What can hang from each mark:
k_702: k_463
k_768: k_360
k_526: k_768 k_778
k_778: k_360 k_526
k_463: k_702 k_750 k_924
k_924: k_360 k_463
k_42: k_360 k_463
k_360: k_42 k_768 k_778 k_924
k_750: k_463

Every row comes from one small tree of marks. Brackets hold a mark, then the marks that hang from it, in the order of their numbers. Every link used is in the known rows. Which tree was each row made from?
Known rows:
[k_924 [k_360 k_42 k_768]]: -.06 -.06 -.17 .05 -.14 .22 .04 .21 -.03 .08 -.33 -.04 .15 -.02 .08 -.04 -.11 .17 -.01 -.08 .01 -.09 .14 .04 -.24 .04 .03
[k_778 [k_360 k_768 [k_924 [k_463 k_702]]]]: -.06 -.22 -.04 -.04 .02 .00 -.03 -.38 .11 -.07 .02 -.03 .04 .08 .03 -.01 .09 .05 -.17 -.15 -.07 -.04 .14 .14 -.09 .03 -.07
[k_463 k_702 k_750 [k_924 [k_360 k_42 k_768]]]: -.27 .10 -.11 -.06 -.08 .30 .00 .22 -.01 .01 -.27 .07 .16 .54 .05 -.12 -.07 .33 .16 -.14 .09 -.01 -.02 -.18 -.25 .10 -.24
[k_463 k_702 k_750 k_924]: -.22 .15 .00 -.10 .01 .16 -.02 .06 .03 -.05 -.04 .09 .04 .55 -.01 -.09 .00 .21 .16 -.08 .07 .05 -.12 -.20 -.07 .07 -.27
[k_778 [k_360 k_42 k_924] [k_526 k_768]]: -.12 -.20 .09 .04 .02 .05 -.12 -.44 .31 -.06 .21 .02 .25 -.01 -.13 -.16 .12 -.08 -.18 -.26 -.27 -.09 .15 .13 -.21 -.03 -.01
[k_768 [k_360 [k_42 k_463] k_778 k_924]]: -.07 -.03 .39 .08 -.08 .13 .07 .13 .12 .10 -.19 -.04 .11 .08 -.05 .05 .14 -.03 -.18 -.13 .02 .05 -.02 .05 -.11 .00 -.01
[k_463 k_750 [k_924 [k_360 k_42 k_768 k_778]]]: -.25 .19 .14 .05 -.10 .44 -.02 .26 -.04 -.02 -.26 .12 .10 .28 .14 -.03 -.06 .14 .16 -.13 .04 -.07 .10 -.38 -.08 .04 -.04
[k_526 k_768 k_778]: .01 .01 -.01 -.03 -.07 -.07 -.06 -.28 .10 .05 -.02 .23 .07 .07 .31 -.15 .05 -.01 -.03 -.31 -.03 -.05 .07 -.07 -.37 .01 -.04
[k_702 [k_463 k_750 k_924]]: -.20 .08 .01 -.05 .11 .20 -.02 .01 .14 -.04 -.02 .11 .04 .11 .05 .15 .21 .05 .20 -.08 .00 -.03 -.06 -.15 .09 .04 -.13
[k_42 k_360 [k_463 k_702 k_750 k_924]]: -.17 .13 .11 -.06 .01 .11 .04 .09 .14 -.14 -.04 .09 -.04 .32 .12 -.07 .02 .29 .03 -.01 .05 .20 -.10 -.10 .04 .04 -.19
[k_463 [k_924 k_360]]: .00 .18 -.07 -.07 -.04 .39 -.05 .14 .00 -.06 -.06 .08 .08 .11 .05 -.06 -.07 .09 .09 -.08 .00 -.09 .02 -.31 -.12 .02 -.18
[k_526 [k_768 [k_360 [k_924 k_463]]] k_778]: .02 .06 .16 -.11 -.12 .02 -.06 -.35 .17 .18 -.05 .24 .10 .13 .31 -.11 .13 .06 -.13 -.35 -.02 -.01 .00 .01 -.41 .05 -.03
[k_526 [k_768 [k_360 k_42 k_778]]]: -.02 .10 .21 .06 -.09 .07 -.01 .07 .13 .12 -.14 .11 .14 .07 .24 -.09 .07 -.15 -.04 -.24 -.01 -.06 -.01 -.04 -.23 .10 -.01
[k_924 [k_360 [k_778 k_526]] [k_463 k_702 k_750]]: -.16 -.12 .53 .19 -.03 .14 .00 .00 .07 -.10 -.09 .03 .17 .31 .09 -.10 -.01 -.06 .06 -.03 .04 .07 .11 .21 -.30 -.10 -.10
[k_526 k_768 [k_778 [k_360 [k_924 [k_463 k_702]]]]]: -.02 -.14 .09 -.04 -.04 -.08 -.08 -.55 .18 -.03 .06 .20 .07 .15 .23 -.19 .10 -.01 -.15 -.35 -.09 -.05 .13 .02 -.45 .00 -.12
[k_702 [k_463 [k_924 k_360]]]: -.07 .04 -.11 -.04 .08 .27 -.01 .06 .15 -.07 -.04 .05 .13 -.02 .05 .12 .16 .01 .12 -.12 -.02 -.10 .00 -.11 -.05 .02 -.22
[k_778 [k_360 [k_42 k_463] k_924] [k_526 k_768]]: -.10 -.30 .11 .04 .09 .06 -.09 -.36 .35 -.10 .19 .02 .21 .02 -.10 -.16 .17 -.12 -.23 -.29 -.28 .01 .09 .16 -.25 -.03 .00
[k_463 k_702 k_750 [k_924 [k_360 k_42 k_778]]]: -.27 .11 .18 .04 -.09 .30 .02 .25 .00 -.08 -.21 .06 .15 .54 -.01 -.13 -.07 .16 .16 -.10 .08 -.02 .03 -.21 -.24 .02 -.28
[k_750 [k_463 [k_924 [k_360 [k_778 k_526]]]]]: .02 .13 .15 .00 -.06 .25 -.06 .38 .02 -.14 -.07 .12 .10 .16 .06 -.12 -.07 .02 .17 -.10 -.05 -.06 .08 -.06 -.12 -.04 -.07
[k_702 [k_463 k_750 [k_924 [k_360 [k_778 k_526]]]]]: -.22 .05 .10 -.02 .08 .32 -.03 .06 .19 -.11 .01 .09 .15 .11 .07 .14 .18 -.04 .18 -.12 -.07 -.04 .01 -.14 -.05 -.01 -.14
[k_702 k_463]: -.06 -.08 -.07 .00 .11 .00 .03 -.05 .15 -.01 .00 .00 .06 -.10 .02 .16 .21 -.05 .07 -.06 -.03 -.04 -.01 .12 .03 .01 -.10
[k_778 [k_360 k_924]]: -.03 -.14 .04 -.07 .01 .07 -.06 -.29 .13 -.11 .16 -.02 -.03 .01 -.11 -.01 .06 -.04 -.15 -.04 -.15 -.02 .14 .00 -.06 -.02 .00
[k_750 [k_463 k_702 k_924]]: .03 .09 -.02 -.05 -.02 .04 -.03 .32 .00 -.09 -.12 .08 .05 .34 -.01 -.16 -.04 .16 .17 -.10 .05 -.01 -.03 .06 -.10 .04 -.22
[k_924 [k_360 k_778] [k_463 k_750]]: -.11 -.04 .62 .20 -.05 .21 .01 .10 -.04 -.06 -.17 .07 .03 .12 .15 -.04 -.05 -.09 .07 .02 .08 .05 .15 .03 -.16 -.07 .08
[k_750 k_463]: .06 .02 .10 -.02 -.03 -.03 -.02 .32 -.02 -.04 -.10 .07 -.04 .09 .01 -.09 -.04 .06 .12 .00 .00 .02 .02 .15 -.01 .01 .08
[k_360 k_924]: -.05 -.06 .10 -.07 -.05 -.08 .01 -.01 -.03 .03 .04 -.02 .01 .00 -.15 .03 .01 .02 -.18 -.18 .01 .01 .05 .06 .03 .04 .02
[k_924 k_463]: .04 -.07 .32 .16 .05 -.06 .00 -.19 .00 .04 -.08 .03 .02 -.02 .04 -.05 .04 .01 .03 .02 .09 .01 .00 .12 .06 -.03 .00
[k_768 [k_360 [k_924 k_463]]]: .03 .07 .24 -.10 -.06 .10 .01 -.11 .12 .18 -.05 .02 .06 .09 -.01 .05 .12 .09 -.13 -.05 .04 .04 -.09 .10 -.05 .06 .02
[k_42 k_360]: -.02 .20 .06 .00 -.15 -.05 .03 -.11 .07 -.01 .00 .02 .02 -.11 .08 .00 -.07 .21 .01 .10 .00 -.03 .08 .03 .17 -.01 -.01

Write each row's tree:
-.11 -.19 .45 .35 .02 .00 .07 .22 .01 -.08 -.24 -.07 .09 -.03 -.03 -.04 .07 -.19 -.06 -.09 .04 .04 .10 .01 -.04 -.09 -.04 | [k_360 [k_42 k_463] k_778]
-.07 -.16 .26 -.01 .04 .06 -.04 -.36 .12 -.09 .12 .02 -.04 .07 -.09 -.02 .08 -.02 -.11 -.01 -.11 .02 .13 .04 -.01 -.02 .04 | [k_778 [k_360 [k_924 [k_463 k_750]]]]
-.21 -.25 .25 .08 .02 -.11 .09 .16 .01 .06 -.20 -.08 .05 .21 -.29 -.08 .07 .15 -.19 -.19 .06 .15 -.02 .19 -.08 .07 .00 | [k_360 [k_42 [k_463 k_702 k_750]] k_924]
-.13 -.13 .33 .00 .00 -.15 .03 -.11 -.03 .05 -.03 .00 .02 .20 -.14 -.02 .05 .10 -.13 -.15 .10 .08 .01 .21 .01 .05 -.03 | [k_360 [k_924 [k_463 k_702 k_750]]]
-.10 -.20 -.10 .02 -.05 .06 -.01 -.26 .10 .00 -.09 -.07 .08 -.04 -.08 -.02 .05 .10 -.16 -.13 -.12 -.10 .19 .05 -.05 .02 .02 | [k_778 [k_360 k_42 k_768 k_924]]
-.11 -.09 .35 .11 .06 -.10 .02 -.15 .00 .03 -.09 .04 .01 .30 .02 -.08 .05 .11 .07 .02 .13 .10 -.05 .21 -.02 .01 -.06 | [k_924 [k_463 k_702 k_750]]
-.03 -.03 .04 -.01 .05 .10 -.06 -.11 .29 .06 .12 .07 .24 .07 .09 -.12 .14 -.07 -.07 -.21 -.15 .03 -.11 .12 -.23 .01 -.01 | [k_778 [k_526 [k_768 [k_360 [k_42 k_463]]]]]
-.21 -.12 -.17 .10 .04 .09 .06 .17 .01 .07 -.38 -.02 .11 .25 .09 -.08 .06 .25 .00 -.21 .08 .05 -.05 -.01 -.09 .10 -.11 | [k_360 [k_42 [k_463 k_702 k_750 k_924]] k_768]
-.24 .19 .28 .07 -.06 .45 -.04 .21 .04 -.05 -.12 .12 .14 .28 .02 -.07 -.05 .08 .17 -.06 -.02 -.04 .08 -.34 -.09 -.03 -.06 | [k_463 k_750 [k_924 [k_360 k_42 [k_778 k_526]]]]
.02 .13 .15 .00 -.06 .23 -.07 .39 .04 -.12 -.08 .15 .11 .18 .13 -.16 -.07 -.03 .16 -.19 -.05 -.06 .07 -.07 -.18 .00 -.07 | [k_750 [k_463 [k_924 [k_360 [k_778 [k_526 k_768]]]]]]
.01 .05 .21 -.10 -.07 .06 .02 -.12 .13 .16 -.05 .01 .09 .18 -.02 .03 .13 .12 -.13 -.06 .05 .05 -.11 .17 -.11 .07 -.06 | [k_768 [k_360 [k_924 [k_463 k_702]]]]
-.07 .17 .25 .13 -.15 -.04 -.01 -.14 .13 -.13 .07 .01 .15 -.12 .11 .01 -.04 .02 -.01 .03 -.08 -.05 .15 .04 .15 -.11 -.06 | [k_42 [k_360 [k_778 k_526]]]
-.20 -.04 .20 -.09 -.02 -.10 .08 .07 .10 -.09 -.01 .02 -.07 .25 -.01 -.02 .03 .25 -.16 -.07 .04 .27 -.05 .16 .02 .06 -.05 | [k_42 [k_360 k_924] [k_463 k_702 k_750]]
-.12 -.21 .00 -.05 .02 .02 -.04 -.37 .10 -.06 .02 .00 .01 .15 .03 -.01 .09 .08 -.14 -.14 -.08 -.01 .13 .11 -.07 .03 -.02 | [k_778 [k_360 k_768 [k_924 [k_463 k_702 k_750]]]]
-.07 -.09 .18 -.04 -.04 -.01 -.09 -.52 .17 -.01 .07 .25 .01 .14 .25 -.15 .10 -.01 -.12 -.31 -.10 -.02 .14 -.06 -.37 -.01 .01 | [k_526 k_768 [k_778 [k_360 [k_924 [k_463 k_750]]]]]
-.12 .14 .05 .10 -.16 -.03 .01 -.15 .10 -.08 -.02 .00 .18 -.13 .26 .06 -.03 .11 -.03 -.07 -.07 -.09 .18 .05 .13 -.06 -.06 | [k_42 [k_360 k_768 [k_778 k_526]]]
-.10 -.09 .33 .07 -.03 .12 .02 .03 .00 .00 -.18 .04 .04 .32 .06 -.11 -.05 .13 .07 .03 .10 .10 .02 .19 -.26 .00 -.04 | [k_924 k_360 [k_463 k_702 k_750]]
-.14 .13 .12 .05 -.22 -.10 .04 -.06 .00 -.03 -.09 -.01 .10 -.13 .18 .09 -.03 .13 -.14 -.18 .01 -.08 .23 .04 .16 .02 -.03 | [k_42 [k_360 k_768 k_778 k_924]]
-.06 -.17 -.15 .06 .06 .20 -.02 -.18 .15 -.08 -.12 -.03 .05 .03 .07 -.07 .08 .07 -.05 -.07 -.11 -.05 .09 -.09 -.09 .00 -.06 | [k_778 [k_360 [k_42 [k_463 k_924]] k_768]]
-.08 -.28 .01 .08 .12 .08 -.09 -.36 .37 -.13 .17 .02 .23 .12 -.01 -.22 .14 -.13 -.11 -.17 -.27 .01 .03 .17 -.32 -.05 -.10 | [k_778 [k_360 [k_42 [k_463 k_702]]] [k_526 k_768]]
-.01 .06 .46 .02 -.09 .10 .02 -.06 .10 .09 -.07 .01 .08 .07 .05 .08 .13 -.07 -.12 -.10 .04 .01 .00 .07 -.05 -.01 -.03 | [k_768 [k_360 k_778 [k_924 k_463]]]
-.06 -.16 -.25 -.05 .07 .16 -.12 -.47 .29 -.14 .24 -.01 .18 -.01 .08 -.01 .11 -.02 -.07 -.07 -.28 -.07 .09 .09 -.14 -.10 -.02 | [k_778 [k_360 k_768] k_526]
-.17 -.14 -.11 .07 -.11 -.09 .05 .03 -.07 .18 -.32 -.09 .17 -.07 -.10 .01 .01 .23 -.19 -.31 .04 -.11 .14 .13 .02 .11 .03 | [k_360 k_42 k_768 k_924]
-.07 -.14 .28 .19 -.06 .23 .07 .34 .00 -.08 -.25 -.06 .09 -.01 .02 -.06 -.05 -.11 -.04 -.06 .00 .01 .16 -.01 -.27 -.08 -.01 | [k_924 [k_360 [k_42 k_463] k_778]]
-.04 -.19 -.01 -.03 .02 .05 -.05 -.38 .10 -.06 .02 .00 .01 -.01 .04 .01 .09 .02 -.16 -.14 -.09 -.05 .16 .07 -.03 .02 .00 | [k_778 [k_360 k_768 [k_924 k_463]]]
-.28 -.26 .60 .26 .01 -.03 .05 .11 .08 -.06 -.06 -.07 .20 .05 -.21 -.02 .12 -.14 -.21 -.25 -.04 .08 .13 .12 -.03 -.09 .04 | [k_360 [k_42 [k_463 k_750]] [k_778 k_526] k_924]
-.07 .08 .11 -.02 -.02 .24 .05 .11 .18 .14 -.21 .02 .09 .28 .00 -.04 .11 .19 .00 .02 .03 .09 -.18 -.02 -.15 .07 -.08 | [k_768 [k_360 [k_42 [k_463 k_702 k_750 k_924]]]]
-.16 -.19 .31 .17 -.03 -.08 -.02 -.19 .02 -.04 -.03 -.04 .26 -.06 .13 .07 .12 -.14 -.21 -.41 -.01 -.08 .20 .19 .02 -.05 -.05 | [k_360 k_768 [k_778 k_526] [k_924 k_463]]
-.17 .23 .09 -.10 -.04 .45 -.04 .21 -.01 -.03 -.07 .15 -.01 .31 .08 -.04 -.07 .15 .17 -.03 .02 .02 .00 -.39 -.10 .04 -.03 | [k_463 k_750 [k_924 k_360]]
.00 .09 .05 -.14 -.08 .05 -.03 .00 .13 .16 -.02 .13 .06 .10 .20 -.06 .08 -.07 -.13 -.30 -.02 -.01 -.07 .00 -.22 .17 .02 | [k_526 [k_768 [k_360 k_924]]]
-.19 -.14 .64 .18 -.04 -.16 .04 -.04 -.07 -.07 -.05 -.02 .07 .18 -.06 .02 .07 -.15 -.15 -.23 .11 .05 .14 .14 .00 -.02 -.08 | [k_360 k_778 [k_924 [k_463 k_702 k_750]]]
-.05 .09 .23 .02 -.15 -.17 .04 -.21 .05 .01 -.02 .00 .06 -.04 -.03 -.02 -.03 .26 -.11 -.02 .06 .00 .08 .19 .15 .02 -.07 | [k_42 [k_360 [k_924 [k_463 k_702]]]]
-.17 -.13 .33 .16 -.07 .12 .03 .09 -.05 -.05 -.29 .02 .11 .30 .27 -.04 -.04 .03 .05 -.12 .12 .03 .14 .17 -.28 -.01 -.08 | [k_924 [k_360 k_768 k_778] [k_463 k_702 k_750]]
-.01 -.17 .20 .01 .05 .04 -.05 -.38 .12 -.10 .12 -.01 -.02 .00 -.10 -.03 .07 -.05 -.15 -.03 -.10 -.02 .13 .06 -.03 -.03 .00 | [k_778 [k_360 [k_924 k_463]]]
-.08 .07 .52 .01 -.09 .12 .01 -.03 .09 .10 -.08 .04 .07 .14 .06 .08 .13 -.06 -.11 -.08 .04 .03 -.02 .03 -.04 .02 .03 | [k_768 [k_360 k_778 [k_924 [k_463 k_750]]]]
-.05 .15 .29 .09 -.01 .15 .04 .10 .12 -.21 -.03 .07 .00 -.01 .21 -.01 .02 .01 -.02 -.07 .02 .08 .03 -.21 .12 -.05 -.17 | [k_42 [k_360 k_778] [k_463 k_924]]
